Each row comes from the steps of one path. Every step used is in the known rows, and no mark comes twice. Write the path behind each row, first mark first.
Known rows:
ranobe/revo: [-0.041  0.693 -0.578 -0.413 -1.252  0.271 -0.157 -0.288  1.671 -0.463
  0.579  1.155 -1.851  0.096  0.617  0.201 -0.210 -0.254 -0.070 -1.006
  2.005  1.657  1.613 -1.432  0.878  1.236 -1.919  0.677  1.361]
vatip/rozuze/viso/fere/gebev/revo: [ 2.583  2.220 -3.010  2.288 -1.349  1.322  1.846  1.530  3.455 -2.475
  1.263  1.375  0.658  0.134 -1.668  5.234 -1.035  2.718 -0.983 -5.599
  2.896 -1.416 -1.641  2.824 -2.878  4.927 -6.064  1.516 -1.825]
rozuze/vatip: [ 0.056  0.119 -0.694  0.030  0.391 -1.691 -2.672  0.197  0.656 -1.993
  0.192  1.103 -1.171  1.159  0.903 -0.706  0.191  1.270 -1.064 -0.419
  1.162  1.130  1.177 -1.170 -1.266 -0.283 -0.955  0.668  0.722]
viso/gebev/zenot: [-0.420  0.588 -3.415 -1.065 -0.192 -0.144 -0.849  0.694  2.706  0.056
  0.440  0.589 -1.194  0.002 -0.221  0.470 -2.585  1.222 -0.335 -1.051
 -0.863 -0.533 -2.022  1.365 -0.788  1.460 -3.092  3.165 -0.783]
zenot/fere/gebev: [-0.378  0.007 -2.945 -0.193 -2.523 -1.096  2.798  0.678  1.604 -3.345
  1.680  0.570  0.207  2.135  1.370  3.046  1.089 -0.232 -1.608 -1.345
 -0.911 -0.107 -1.361  0.812 -0.456  1.909 -2.266  0.701 -1.781]
gebev/rozuze: [-1.792  0.567  0.371  0.661 -0.921 -0.410 -2.209  0.151  2.112 -0.173
 -0.746  0.886 -0.588  0.420  1.221 -0.051 -0.516  3.365 -0.141 -1.720
  1.944  0.996  0.301 -0.367  1.723  0.862 -2.114  1.926  0.580]
vatip/rozuze/viso/zenot/fere/gebev/revo: [ 2.892  1.183 -4.559  2.891 -1.230  1.707  0.692  2.193  2.295 -3.199
  0.758  1.223  2.009  3.109  1.236  6.147  2.061  0.895 -2.422 -5.154
  1.353 -0.428 -4.026  2.676 -2.859  6.229 -5.301  1.301 -2.200]
pafusa/ranobe/gizi: [-1.468  0.080  1.780  0.301 -2.261 -1.654 -2.344  0.755  1.609 -0.745
  1.673  1.474 -3.366 -0.163  2.560 -1.804  0.920  0.907  0.812  0.700
  0.294  0.156 -0.107 -4.277  0.967 -2.636 -1.158 -1.254  2.072]
viso/zenot/rozuze: [-0.254 -0.086 -0.050  1.480  0.654  1.038 -0.643  0.375  0.828  0.396
 -0.175  0.544  0.320  2.192  2.631  1.375 -1.194  2.275  0.078 -0.508
 -2.220  0.992 -1.670 -1.871  0.347  3.903 -2.757  2.349  0.310]
vatip/rozuze: [ 0.393  0.474  0.751  1.763 -0.193 -0.915 -1.500  0.579  1.620 -0.923
 -0.163 -0.521 -0.260  0.499  0.970 -0.530 -0.283  0.484 -0.590 -1.806
  1.476  1.945  0.031 -0.692 -1.910  1.127 -2.844 -0.735 -0.013]
fere/gebev/viso: [-0.093  0.691 -2.334 -0.226 -1.815 -1.262  0.169  1.305  2.482 -2.343
  1.165  1.156  0.127 -0.358  1.083  2.364 -3.351  2.442 -1.215 -2.388
  0.917 -0.464 -1.837  1.686 -0.428  1.537 -1.847  3.489 -0.845]
ranobe/gizi: [-1.155  0.400 -0.359 -0.052 -1.441 -2.190 -1.729  0.657  2.159 -1.022
  1.645  0.268 -2.154  0.451  2.215 -0.941 -0.134  0.803  1.254 -0.587
  1.603  0.653  0.249 -2.884  1.087 -2.550 -0.874 -0.198  1.806]
gebev/rozuze/vatip: [-1.161  0.341 -0.400  0.324  0.486 -0.857 -4.007  0.569  1.500 -1.513
 -0.980  1.596 -0.415  0.924  1.134 -0.344  0.309  3.807 -1.118 -1.582
  2.619  1.651  1.007  0.071  0.458  0.814 -1.636  1.977  0.389]
fere/gebev/zenot: [-0.792  0.026 -3.294 -1.326 -0.773 -0.758 -0.046  0.817  2.842 -1.375
  0.931  0.431 -0.138  1.350  0.992  2.330 -1.751  0.893 -1.077 -1.417
 -0.585 -0.359 -0.756  0.604 -0.753  1.052 -2.937  3.150 -1.861]
fere/zenot: [-0.118  0.572 -0.291  0.328 -1.119 -0.800  0.046 -0.935  2.224 -0.073
  0.893 -0.098 -0.192  1.602  1.615 -0.079 -0.978  0.260 -0.269  1.670
  0.334  0.888  0.253 -1.826 -0.385  0.635 -1.256  1.913  0.151]
rozuze/viso: [ 1.276  1.037 -2.788  1.712 -1.034 -0.243 -1.341  0.907  1.055 -0.869
 -0.335  0.634 -1.076  1.202  1.644  0.287 -0.268  0.712  0.221 -2.227
  1.601 -0.249  0.410 -0.741 -1.354 -0.805 -2.295 -0.083  1.448]
viso/zenot: [ 0.271  0.237 -0.675  0.677 -0.451 -0.370 -0.970 -0.552  1.269  0.402
  0.808  0.509 -1.262  2.793  1.567  1.058 -0.069  1.781  0.082 -0.091
 -0.725  0.018 -1.705 -1.938 -0.182  1.166 -2.003  1.830  0.626]
fere/gebev/revo: [-1.148  0.862 -0.665 -0.749 -1.937 -0.436  1.335  0.149  2.771 -1.990
  0.604  1.641  0.061 -0.587 -0.978  3.418 -1.743  0.863 -0.975 -2.529
  1.724 -0.908 -1.067  0.457  0.936  2.720 -1.517  2.999 -1.120]
vatip/rozuze/viso: [ 2.274  1.143 -1.970  3.004 -0.199  0.048 -2.181  1.708  1.511 -1.253
 -0.748 -0.067  0.044  1.127  1.715 -0.051  0.142  0.197 -0.428 -3.753
  2.548  0.974  0.165  0.193 -3.365  0.711 -3.643 -1.278  0.617]
veri/revo: [-1.630  0.384 -0.161  0.684 -0.359  0.506  0.613 -0.625  2.017 -0.848
  0.327  2.048 -1.185  0.621 -0.046  1.522 -0.221  2.163 -0.338 -0.314
 -1.365  0.146  0.122  0.006  0.247  0.580  0.446  0.212 -0.927]
viso/zenot/fere/gebev: [ 0.398 -0.031 -3.604  0.088 -1.894 -0.266  2.522  0.428  1.382 -2.253
  2.246  0.579  0.363  4.120  2.065  4.426  1.555  0.650 -1.591 -0.893
 -2.082 -0.468 -3.407  0.435 -0.758  3.421 -2.774  1.859 -2.158]
zenot/rozuze/vatip: [-0.422 -0.161 -0.173  0.712  1.251 -0.429 -2.202  1.014  0.406 -2.076
 -0.804  1.293  0.310  0.551  1.930 -0.484 -0.853  2.079 -0.992 -0.568
 -0.406  2.319  1.072 -1.113 -0.641  2.380 -1.683  1.164  0.672]
vatip/rozuze/viso/ranobe: [ 1.204  0.714 -1.297  3.342 -0.492  2.227 -2.706  0.791  0.777 -1.746
 -1.148  0.442  0.198  2.397  1.416 -1.141  1.108  0.190  0.062 -3.810
  2.521  0.361 -2.138 -0.629 -3.476  0.810 -3.347 -1.500  0.966]
veri/gebev/zenot/fere/viso: [-0.806  0.420 -4.958  0.765 -1.858  0.478  1.079  1.241 -0.676 -4.067
  2.162  0.387  1.326  1.685  1.308  2.444  1.271  1.590 -3.303 -1.303
 -1.845 -0.317 -1.900  2.291 -0.397  3.585 -5.207  3.265 -2.551]
fere/viso/zenot/rozuze/vatip: [ 0.635  0.384 -1.849  1.005  0.879  1.865 -1.580  1.198 -1.939 -1.292
  0.191  1.256  1.241  2.440  3.839  1.620  0.198  3.544 -1.902 -0.284
 -0.976  0.716 -1.208 -1.320 -1.045  6.412 -4.086  3.269 -1.551]
viso/ranobe/revo: [-1.050  0.315 -0.049 -0.347 -1.545  2.418 -0.674 -1.317  1.061 -0.920
  0.082  1.832 -1.632  1.348  0.338 -0.817  0.716 -0.568  0.492 -0.982
  1.830  1.015 -0.710 -2.103  0.940  1.149 -1.682  0.587  1.694]
pafusa/ranobe/revo: [-0.373  0.364  1.631 -0.375 -2.098  0.769 -0.741 -0.230  1.060 -0.168
  0.611  2.329 -3.040 -0.286  1.013 -0.714  0.900 -0.164 -0.402  0.236
  0.804  1.259  1.172 -2.714  0.598  1.019 -2.110 -0.056  1.524]
rozuze/viso/zenot/fere/gebev/revo: [ 2.029  1.028 -5.197  1.521 -2.050  1.499  1.492  1.315  1.851 -2.709
  1.273  1.939  0.791  3.193  1.155  6.162  1.664  1.360 -1.795 -3.878
  0.719 -1.846 -3.627  2.030 -1.034  4.828 -4.011  2.712 -1.340]

Write each row's path:
[ 0.290  1.059 -5.371  1.440 -2.525  0.749  0.669  2.419  2.193 -3.113
 -0.101  1.370  1.390  2.313  2.543  4.001  1.748  2.152 -1.669 -4.306
  1.734 -0.275 -1.545  2.891 -0.104  2.609 -3.776  1.345 -1.382]	zenot/fere/gebev/rozuze/viso
[-0.427 -0.073 -4.536  0.872 -0.072  3.797 -0.744  1.858  1.681 -2.255
 -1.359  1.611  1.980  2.572  2.488  2.268 -1.351  1.243 -0.307 -3.599
 -1.039 -0.560 -2.824  0.729 -1.364  3.312 -4.148  3.055 -0.983]	fere/gebev/zenot/rozuze/viso/ranobe
[ 0.351  0.894 -5.303  2.892 -1.076  1.624 -0.589  2.013  0.822 -2.500
  0.033  1.519  1.935  3.872  1.709  4.162  2.322  3.210 -1.759 -3.871
 -0.051 -0.167 -3.785  3.201  0.204  2.489 -4.029  2.470 -0.335]	veri/gebev/rozuze/viso/zenot/fere
[ 0.180  0.375 -3.830  0.618 -2.642 -1.314  1.485  1.322  2.090 -3.998
  2.005  1.046  0.656  0.666  1.766  3.106 -0.868  2.112 -2.192 -2.406
 -0.432 -0.172 -2.398  2.522 -0.630  2.704 -2.858  2.290 -1.278]	zenot/fere/gebev/viso
[ 0.387 -0.271 -0.711  1.053  1.985  0.472 -2.513  0.730  0.214 -0.878
 -0.378  1.282  0.580  2.594  2.585  1.031 -0.347  2.767 -0.884 -0.266
 -1.620  1.691 -0.856 -1.558 -1.000  3.644 -2.320  2.346  0.185]	viso/zenot/rozuze/vatip
[-0.972  1.006 -2.271 -0.781  0.213  0.016 -2.634  1.480  2.265 -0.884
 -0.894  2.018 -0.411 -0.154 -0.161  0.287 -1.183  3.228 -0.954 -2.145
  2.225  0.473 -1.432  2.338  0.018  1.916 -1.827  3.004 -0.924]	viso/gebev/rozuze/vatip
[-0.227  1.333 -4.689 -1.125 -1.361  1.044  0.058  1.141  0.594 -0.255
  0.910  0.386 -0.564 -0.303  0.988  1.112 -2.154  2.046 -1.255 -0.950
 -0.041 -1.537 -2.326  1.580 -0.793  4.052 -4.851  4.126 -2.582]	fere/viso/gebev/zenot
[ 3.063  1.503 -2.576  3.494 -0.474  0.404 -0.138  1.063  1.955 -1.153
  0.998  0.076 -0.849  1.418  0.118  1.437  0.047  2.971 -0.049 -3.615
  1.697  0.265 -0.068  0.705 -3.720  2.141 -5.739 -0.952  0.063]	vatip/rozuze/viso/fere
[ 0.072  0.588 -2.531  1.085 -2.911  0.005  1.400  0.204 -1.204 -2.795
  1.756  0.165 -0.310  1.564  2.722  0.998  2.002  1.193 -2.185 -0.367
 -0.213 -0.268 -0.388 -0.675 -0.275  3.725 -4.056  0.630 -1.378]	zenot/fere/viso
[ 0.642  0.400 -5.297  0.736  0.218  1.551 -0.104  2.933  2.285 -1.773
 -0.792  1.114  1.978  1.322  2.918  3.277 -2.233  1.568 -0.909 -3.560
 -0.930  0.157 -0.666  1.425 -1.353  3.215 -4.491  2.951 -1.284]	fere/gebev/zenot/rozuze/viso
[-0.171  1.379 -4.146  0.675 -1.736  0.791 -0.723  2.312  2.653 -1.310
 -0.934  1.425  0.948  1.262  1.831  3.252 -0.641  2.596 -0.581 -4.505
  3.096 -0.605 -0.861  2.043  0.080  1.240 -2.932  2.331 -1.089]	fere/gebev/rozuze/viso
[-0.598  0.271  0.289  1.095 -0.240  0.567  0.340 -0.004  2.073 -0.120
 -0.306  0.144  1.293  0.908  2.585  0.249 -2.065  0.775 -0.219  1.414
 -1.259  2.048  0.018 -1.701  0.147  3.386 -2.002  2.540  0.083]	fere/zenot/rozuze
[ 0.141  1.163 -2.485  2.009 -0.903  0.673 -2.864  1.355  2.019 -0.376
 -1.343  1.313 -0.222  1.027  2.074  0.655  0.146  3.336  0.057 -3.552
  3.371  0.297  0.233  0.331  0.443  0.405 -3.066  1.345  1.303]	gebev/rozuze/viso
[ 2.233  0.876 -3.420  1.980 -0.337  0.627 -1.767  0.752  0.900  0.321
  0.159  0.932 -0.859  3.436  2.410  1.647  0.332  1.684  0.250 -2.059
  0.615 -0.798 -1.559 -1.140 -1.429  0.725 -2.897  1.198  1.250]	rozuze/viso/zenot
[ 0.439  0.836 -1.956  0.558 -1.492  0.922 -0.154 -0.076 -0.922  0.172
  1.380  0.230 -0.618  2.627  2.797  1.613  0.211  2.540 -0.880 -0.220
 -0.089 -1.036 -2.055 -1.804 -0.253  3.835 -3.879  2.764 -1.270]	fere/viso/zenot
[ 1.655  1.180 -2.652  3.099 -0.344  1.536  1.128  1.089  1.410 -0.985
  0.507  1.198 -0.342  0.941  1.126  1.912 -1.374  3.926  0.611 -2.567
 -0.845 -0.232  0.206 -0.220 -1.086  3.319 -5.302  1.000  0.866]	zenot/rozuze/viso/fere
[ 0.630  0.542 -3.121  0.004 -1.235 -0.341  0.024  1.056  2.146 -1.237
  1.606  1.122  0.303  1.745  1.749  3.845 -2.660  3.251 -1.001 -1.974
 -0.380 -1.192 -3.910  1.337 -0.626  2.904 -2.472  4.589 -1.120]	fere/gebev/viso/zenot
[-0.957  0.094 -3.345 -0.162 -1.045 -0.698 -0.516  1.541  1.757 -4.201
  0.342  1.903  1.135  2.300  1.717  3.067  2.116  2.721 -2.753 -2.254
  1.194  1.155 -0.669  2.430 -0.092  2.838 -2.457  2.010 -2.343]	zenot/fere/gebev/rozuze/vatip
[ 0.892  0.479 -1.124  1.133  0.919  0.583  0.613 -0.315  1.976 -1.475
  1.413  0.948  0.736  1.688  0.795  1.108 -1.249  3.997 -0.770  1.686
 -1.537  1.765  0.863 -0.940 -1.412  4.690 -3.800  2.978 -0.901]	viso/fere/zenot/rozuze/vatip
[-1.558  0.339 -2.701  0.030 -2.426 -0.275  1.188  1.073  2.574 -2.975
  0.485  1.079  0.908  1.770  1.755  3.343  1.213  2.020 -1.787 -2.437
  0.614  0.428 -1.319  2.083  1.263  3.010 -2.979  1.956 -2.027]	zenot/fere/gebev/rozuze
[-1.692  1.391 -1.686 -0.400 -1.390  0.373 -0.705  0.896  2.803  0.328
 -0.863  1.371 -0.504 -0.644 -0.065  0.850 -2.016  2.773 -0.051 -2.264
  1.880 -0.097 -2.231  2.062  1.375  2.128 -2.147  2.910 -0.663]	viso/gebev/rozuze
[-0.054 -0.657 -2.915  0.639 -0.631 -0.890 -1.054 -0.052  1.712 -2.184
  1.194  0.251 -0.970  2.226  1.883  0.566  1.112  1.289 -1.515 -0.357
 -1.856  0.891  0.091 -0.114 -0.652  1.638 -3.773  1.185 -0.087]	gebev/zenot/fere
[ 0.067  0.058 -0.389  0.697  1.154  0.101 -1.537  0.490  1.435 -1.571
 -0.329  0.886  1.497  1.369  2.617 -0.194 -1.097  1.239 -1.268  1.548
 -0.649  2.774  0.959 -1.476 -1.147  3.282 -1.560  2.642 -0.189]	fere/zenot/rozuze/vatip
[ 0.874  1.061 -1.274  1.808 -1.355 -1.040  0.097 -0.357  2.164 -1.282
  2.499  1.317 -1.915 -0.391 -0.398  1.033 -2.940  5.727 -0.111 -1.548
 -0.025 -0.772 -0.828  0.697 -0.661  2.053 -4.076  2.804  0.976]	gebev/viso/fere
[ 1.439  1.809 -4.651  0.755 -1.435  0.582  0.031  1.681  1.691 -0.139
 -0.341  1.045 -0.874  0.159  0.176  0.846 -1.665  0.119  0.235 -2.835
  1.467 -1.435 -2.056  1.556 -1.733  0.414 -2.383  0.964  0.315]	rozuze/viso/gebev
[ 2.742  1.031 -6.603  2.381 -0.227  1.109 -1.052  2.905  2.466 -2.341
  0.079  0.111  0.613  1.542  1.336  1.585  0.583  0.287 -1.922 -4.053
 -0.193  0.537 -3.005  4.058 -4.444  3.483 -6.118  0.380 -1.460]	vatip/rozuze/viso/gebev/zenot/fere
[ 3.509  0.613 -3.880  4.123 -0.284  0.953 -1.261  1.656  0.806 -1.890
  0.623 -0.067  0.639  4.283  3.064  2.151  2.859  0.723 -1.567 -3.021
  0.165  1.011 -2.541  0.610 -3.911  3.374 -5.092 -1.213 -0.244]	vatip/rozuze/viso/zenot/fere
[ 0.825  0.900 -1.271  2.473 -0.522  0.696  1.239  0.132  2.901 -0.894
  1.818  0.917  0.885 -0.193  1.381  1.870 -4.156  5.667 -0.406  0.328
 -1.777  0.714 -1.055  0.422 -0.413  5.534 -4.869  4.701  0.080]	gebev/viso/fere/zenot/rozuze
[ 0.775  0.471 -1.315  1.405 -0.439 -0.538 -2.280  0.149  1.409 -0.100
  1.223  0.944 -0.877  1.458  1.995  1.064 -2.082  4.013 -0.475 -1.141
 -0.167 -0.200 -2.730 -0.347 -0.461  1.993 -2.488  3.436  1.059]	gebev/viso/zenot
[-0.863 -0.345 -3.226  0.831 -2.046  2.413 -0.646 -0.644 -1.132 -3.112
  1.154  0.663 -0.005  3.313  2.694  0.111  2.407  1.973 -2.101 -0.619
 -1.242 -0.682 -2.727 -0.644 -0.579  4.276 -5.275  2.204 -1.503]	gebev/zenot/fere/viso/ranobe
[ 2.061  2.374 -2.789  2.133 -0.746  1.538 -0.932  2.236  2.701 -1.001
 -0.822  1.208  0.153 -1.482 -1.218  1.974 -1.775  0.452 -0.744 -5.316
  3.516 -0.633 -2.736  3.071 -2.712  3.990 -4.004  1.107 -0.352]	vatip/rozuze/viso/gebev/revo
[ 0.261  0.702 -0.342  1.565 -0.480  0.967  2.445 -0.856  2.604 -0.330
  1.543  0.337  0.548  1.214  1.020  1.551 -2.132  3.162  0.172  1.342
 -2.157  0.979 -0.024 -1.201 -0.214  4.835 -4.169  2.983 -0.644]	viso/fere/zenot/rozuze
[ 0.420  1.540 -2.667  1.494 -1.593 -0.501  2.078 -0.116  2.778 -2.116
  3.188  1.006  0.786  0.197 -1.367  2.750 -3.481  4.499 -1.252 -0.079
 -0.912 -0.589 -2.694  2.675 -0.708  2.347 -3.742  5.111 -0.668]	veri/gebev/viso/fere/zenot
[-0.758 -0.114 -3.037  0.906 -2.935  0.772  1.030  0.357  1.209 -4.646
  1.504  1.664  0.896  2.027  1.499  2.075  0.031  1.732 -1.766 -2.396
 -0.703 -0.837 -4.667  1.832 -0.642  2.714 -2.547  2.366 -0.814]	zenot/fere/gebev/viso/ranobe
[ 0.659  1.033 -0.861  0.907 -1.437 -0.394  1.980 -1.587  2.774  0.016
  2.572  0.040 -1.046  1.736 -0.144  1.223 -1.178  2.778  0.140  1.670
 -0.597 -0.106  0.095 -1.272 -0.728  2.132 -3.373  2.377 -0.437]	viso/fere/zenot
[ 0.008  0.918 -2.330 -0.333 -2.090 -0.720  3.555 -0.162  2.553 -1.603
  2.492  0.685 -1.156  1.219 -1.059  3.673 -1.357  2.681 -0.180 -1.489
 -0.430 -1.429 -0.919  0.589 -0.664  1.968 -3.494  2.047 -1.824]	viso/fere/gebev
[ 0.888  1.575 -4.110  1.413 -0.492  1.800  0.661  2.634  1.334 -0.329
 -1.382  1.338  0.484 -0.430  1.300  1.142 -2.804  0.940  0.305 -3.224
 -0.207 -0.384 -1.991  1.548 -1.163  3.075 -3.219  1.481  0.139]	zenot/rozuze/viso/gebev
[ 0.068  0.100 -4.102  0.712 -1.830  0.305 -0.266  0.381 -0.476 -2.611
  1.796  0.134 -0.228  2.067  3.094  1.105  1.516  2.150 -2.597 -0.456
 -1.167  0.009 -0.406  0.063 -0.744  4.021 -5.442  2.096 -1.802]	gebev/zenot/fere/viso
[-1.425  0.165 -2.500 -0.270  0.127 -0.788 -0.925  0.653  1.762 -1.983
  0.726  0.437  0.254  0.650 -0.417  1.009 -1.565  1.101 -1.280 -1.399
 -1.287  0.412 -0.968  1.162 -0.172 -0.347 -2.584  3.105 -0.347]	veri/gebev/zenot
